Each row was made from one small tree. Brackets hold a mark, then the marks that hang from it, in the order of their numbers. Every link used is in the known rows. Write each row's tree.
(in the rows, 128 means zero)
Known rows
{q_254 {q_883 {q_616 q_202} q_836} q_884}: [168 117 131 137 149 128 105 156 126 134 190 130 133 157 119 124 197  59
 123 141 153 110 143 100  42 127 106 132 134]
{q_202 {q_616 {q_254 {q_883 q_836} {q_884 q_779}}}}: [157 101 128 152 152 126 108 136 132 175 133 131 124 156 128 134 168  97
 132 160 120 113 106  98 131 120 113 137 134]
{q_836 {q_883 {q_254 q_616}}}: [116 136  83 155 155 136 131 147 129 116 148 160 119 124 152 168  84 127
 129 164 113 100 117 116  78 145  91 113 141]
{q_616 q_202 {q_254 q_883 {q_884 q_539 {q_779 q_818}}}}: [164 104 113 121 143  98 114 109  80 126 155 151 107 139 121 115 148 109
 113 176  89 128 119 124 160  96 131 134 132]
{q_884 {q_254 {q_202 q_616} {q_883 q_836}} q_539 q_779}: [184 109 129 134 160 130 111 135 134 190 112 114 111 151 140 146 135 120
 123 154  77 143 105  84 222  97 131 135 128]
{q_818 q_779}: [ 83 104  92 176 148 142 143 125 127 119 152 105 115 129 128 154 103 116
 127 138 101 118 103  88  49 118  82 106 125]
{q_616 {q_254 q_202 q_883 q_884}}: [140 107 146 148 164 119 128 109 110 118 178 158 124 132 118 127 153  81
 118 160  93 118 144  98  57 105 123 125 136]
{q_836 {q_883 {q_254 q_202 q_884} q_616}}: [160 112 113 151 155 146 119 162 108 131 185 157 132 143 146 146 116  88
 126 162 123 113 128 108  51 148 104 119 146]
{q_779 {q_818 {q_539 {q_884 {q_254 q_883}}}}}: [129 109  89 134 141  73 128 121 125 118 134 126 114 123 115 135 102  97
 132 144  75 128 147 144 144 124 129 136 141]
{q_883 q_254 {q_616 q_202} q_836}: [110 101  78 156 158 126 104 167 128 128 168 127 116 158 161 155 218  83
 110 147 170  96 116 116  13 122  71 119 142]
{q_818 {q_539 {q_884 {q_254 q_202 {q_883 q_836}}}} q_779}: [177  88 128 171 156 136 140 123 144 137 150  74 131 148  95 133 143  72
 124 135  79 149 128 107  96 107 147 134 133]
{q_254 q_202 {q_884 q_539 q_779}}: [163  87 129 157 160 135 123 112 107 130 135 144 112 150 125 148 114 122
 120 150  77 148 103  72 133 101 130 111 122]
{q_818 {q_539 {q_884 {q_254 {q_616 q_202} q_883}}} q_779}: [197 131 121 149 146 140 144 128 132 134 175  92 124 143  67 134 132  97
 118 163  73 152 113 122 110 122 152 135 140]
{q_883 {q_254 {q_884 q_539 q_779}} {q_616 q_202} q_836}: [173  84  99 154 152 139  91 166 115 134 142 123 112 178 146 149 202  96
 109 161 147 122  84 105 101 113 107 123 135]
{q_779 q_818}: [ 58 105  75 146 144  89 126 126 111 112 145 154 108 119 154 148 102 116
 133 136 111  97 146 114  72 124  79 113 138]
{q_202 {q_254 q_883 {q_884 q_539 {q_779 q_818}}} q_616}: [198 108 109 123 133 104 106 129 106 203 139 137 108 129 130 135  81 126
 150 165  75 132 121 109 216 117 127 142 156]
{q_254 q_883}: [104 127 106 147 158 122 131 121 131 108 152 129 114 116 130 147 112 106
 132 138 102 112 132 100  84 111  90 114 125]
{q_884 q_254 q_779}: [ 98 101  94 168 147 126 127 124 131 136  99 141 102 131 140 146 110 133
 116 165  85 124  81 100 162 104  90 109 108]
{q_539 q_884}: [107 105  89 161 153  99 125 121 123 110 155 146 115 131 123 151 120 107
 124 134 116 117 119 109  63 125  88 113 120]
{q_779 {q_818 {q_539 q_884}}}: [103  92  67 150 147  69 130 118 120 107 147 129 114 133 129 150 108 100
 138 122 101 121 145 130  73 135 109 124 149]
{q_818 q_539 q_779}: [100  97  82 178 152 134 146 118 139 117 141  73 115 137 133 164 100 110
 134 131  88 134 101  88  47 121 103 112 141]
{q_883 q_616 q_836}: [ 94 103  87 158 146 112 110 162 146 126 141 127 120 141 159 154 161  89
 126 126 148  95 117  98  43 137  73 118 137]
{q_616 q_202 {q_254 q_883 q_884}}: [141 120 127 141 156 114 120 110 106 117 186 152 122 143 119 123 176  84
 109 170 115 115 135 110  54 105 111 127 127]
{q_818 q_539}: [ 91 104  76 164 160 102 132 115 142 111 129 108 112 135 150 167 114 108
 133 130  98 125 120  90  53 120  99 112 138]
{q_779 {q_818 q_539}}: [ 71  98  64 150 149  81 132 117 124 111 131 122 109 129 158 158 102 109
 139 128  97 112 144 113  69 127 100 117 154]
{q_884 q_539}: [100 112  79 155 156  96 119 119 125 109 127 130 102 128 164 167 102 125
 121 139  94 121 108  89 103 111  91 110 127]
{q_883 {q_254 q_884} {q_616 q_202} q_836}: [130  93 100 159 155 130  97 172 122 127 175 141 127 171 146 146 222  71
 114 152 172  98 125 111   4 129  89 123 141]

Write each row's tree
[198 117 101 131 139 118 107 138  92 145 164 144 116 157 146 129 129 111
 104 186 102 136  73 111 146 129 113 131 127] => {q_836 {q_883 {q_616 q_202 {q_254 {q_884 q_539 q_779}}}}}
[210  84 109 153 139 115  92 148 123 181 147 125 114 162 146 132 179  94
 119 160 127 131  87  93 123 108 110 132 137] => {q_883 {q_616 {q_202 {q_254 {q_884 q_539 q_779}}}} q_836}
[165 125 115 143 156 112 113 126 113 121 171 162 116 152 119 152 136 114
 115 159 104 130 124  87  84 123 129 119 139] => {q_254 {q_616 q_202} {q_884 q_539}}
[139  92 115 137 140 104 106 140 113 175 135 146 122 149 135 123 156 101
 140 159 121 102 131 118 143 127 114 144 149] => {q_202 {q_616 {q_254 {q_883 q_836} {q_884 {q_779 q_818}}}}}
[173 121 127 123 139 119 120 133 106 123 123 155 111 127 104 138  85 129
 139 156  74 123 125 113 186 126 144 125 146] => {q_254 q_616 q_883 {q_884 q_539 {q_779 q_818}}}
[108  88  83 151 138  98 129 121 101 122 137 152 108 126 114 136 104 123
 132 138 105 115 115 130 128 123  92 118 124] => {q_539 {q_884 {q_779 q_818}}}
[198  92 137 157 149 135 114 122 126 175 160 131 123 144 116 114 174  84
 129 162 122 127 119  94 105  92 112 132 124] => {q_616 {q_202 {q_254 {q_883 q_836} {q_884 q_779}}}}
[187  83 116 161 139 130 102 153 126 184 164 134 121 157 135 123 193  83
 122 163 144 118  98  97  79 117  97 130 136] => {q_883 {q_616 {q_202 {q_254 {q_884 q_779}}}} q_836}
[164 100 134 150 143 149 109 162 136 138 137 123 126 149 115 130 160  85
 135 141 133 114 105  98 113 129 107 125 127] => {q_254 {q_883 q_616 q_836} {q_884 q_779}}
[135  86  84 141 136 115 101 165  97 121 121 144 103 148 146 153 124 122
 127 160 112 110  95 127 146 131 106 119 152] => {q_883 {q_254 {q_884 q_539 {q_779 q_818}}} q_616}
[202 104 117 127 136 104 112 110  90 165 159 141 107 129 122 115 118 112
 130 172  84 136 124 112 174  92 128 136 140] => {q_616 {q_202 {q_254 q_883 {q_884 q_539 {q_779 q_818}}}}}
[175 107 117 151 161 165 124 143 105 181 162 148 126 153 131 151  98 122
 137 172 103 133 111  89 130 135 114 123 138] => {q_836 {q_883 {q_254 {q_202 q_616} {q_884 q_779}}}}
[166 125  97 105 129 109 110 146  97 143 140 128 100 134 128 122 131 120
 112 171  82 129 101 132 221 106 115 133 132] => {q_884 {q_254 {q_883 {q_616 q_202}}} q_539 {q_779 q_818}}
[143 106 111 135 144 110 126 130 106 141 110 167 100 131 135 144  90 145
 118 168  56 128 113 109 210 109 137 121 142] => {q_884 {q_254 q_202 q_616} q_539 {q_779 q_818}}
[161 107  88 127 132 136 114 162  81 142 176 158 121 149 136 126 124 108
 126 178 133 109 115 137 111 144  96 126 141] => {q_836 {q_883 {q_254 {q_884 {q_779 q_818}}} {q_616 q_202}}}
[186 118 127 122 145 130 132 123 110 131 161 133 122 142  86 127 133 106
 138 156  91 134 142 115 125 124 154 131 158] => {q_254 {q_616 q_202} q_883 {q_884 {q_779 {q_818 q_539}}}}
[114  89 119 170 169 141 122 129 112 116 164 160 120 143 135 153 150  94
 120 154 116 114 139  94  28 113 107 109 138] => {q_883 {q_254 q_202 q_884}}
[140 123 111 150 148 138 128 131 125 145 132 157 107 140 114 141 140 135
 106 180  92 129  91 103 149 109 110 115 119] => {q_884 {q_254 {q_616 q_202}} q_779}
[207 108 130 131 147 136  99 152 118 141 153 113 120 164 118 127 182  88
 118 150 126 135 103  93 136 112 124 131 127] => {q_254 {q_883 {q_616 q_202} q_836} {q_884 q_539 q_779}}
[192 102 136 145 156 132 117 138 133 187 138 129 124 150 101 130 152 102
 125 151  97 141 118 105 186 111 127 139 122] => {q_539 {q_884 {q_254 {q_202 q_616} {q_883 q_836}} q_779}}
[128 115 102 147 155  97 108 132 145 126 103 122 110 133 161 149 129 105
 117 148  91 121 115 101 160  98 110 126 119] => {q_884 {q_254 {q_883 q_836}} q_539}
[149 110  99 175 142 126 142 133 146 129 136 105 119 141  92 156  99 113
 124 152  69 141  96 118 105 138 137 123 144] => {q_818 {q_539 {q_884 {q_254 q_616}}} q_779}
[189 129 143 134 158 142 129 124 125 140 114 143 107 126 109 145 102 136
 115 170  45 146 102  95 223  97 148 122 129] => {q_884 {q_254 q_202 q_616 q_883} q_539 q_779}
[ 92 105  91 171 163 130 115 155 148 114 127 150 116 139 157 172 165 105
 125 145 143  88 124 109  36 126  88 113 147] => {q_883 {q_254 q_616} q_836}
[157  89 127 148 150 129 136 124 111 133 139 151 121 143 105 142 112 111
 139 144  78 134 143  98 106 131 156 121 165] => {q_254 q_202 q_616 {q_884 {q_779 {q_818 q_539}}}}
[146 127 112 133 146 117 106 158 138 142 160 124 121 145 136 126 191  76
 109 155 134 111 126 114  99 114  95 132 125] => {q_884 {q_254 {q_883 {q_616 q_202} q_836}}}
[185  97 107 148 141 119 114 157 155 143 109  88 119 151 109 134 156  83
 127 142 103 137  90 130 169 126 126 137 128] => {q_818 {q_539 {q_884 {q_254 {q_883 q_616 q_836}} q_779}}}
[165 139 130 134 150 151 131 130 126 143 141 144 110 130  97 130 137 125
 111 179  84 131 101 110 173 103 122 123 118] => {q_884 {q_254 {q_616 q_202} q_883} q_779}
[154 129 112 139 139 105 115 153 132 126 154 139 116 130 107 134 129  93
 118 154 102 118 114 135 136 133 103 129 123] => {q_539 {q_884 {q_254 {q_883 q_616}}}}
[128 108 132 152 163 120 123 130 141 140 138 138 122 133 142 134 153  85
 118 146  99 119 144  95 108  97 112 124 123] => {q_884 {q_254 q_202 {q_883 q_836}}}
[211 132 143 130 154 146 120 123 111 129 154 140 115 145  90 136 132 121
 120 167  86 143 107  91 159 108 146 123 128] => {q_254 {q_616 q_202} q_883 {q_884 q_539 q_779}}
[145 129 130 134 152 132 124 148 128 136 160 138 118 124 124 133 136  92
 116 155  89 120 131 109 120 118 109 124 134] => {q_884 {q_254 q_202 {q_883 q_616}}}
[154  95  92 150 157 116  88 166 119 124 162 131 118 175 158 155 207  82
 109 153 155 111 113 107  47 122 102 125 144] => {q_883 {q_254 {q_884 q_539}} {q_616 q_202} q_836}
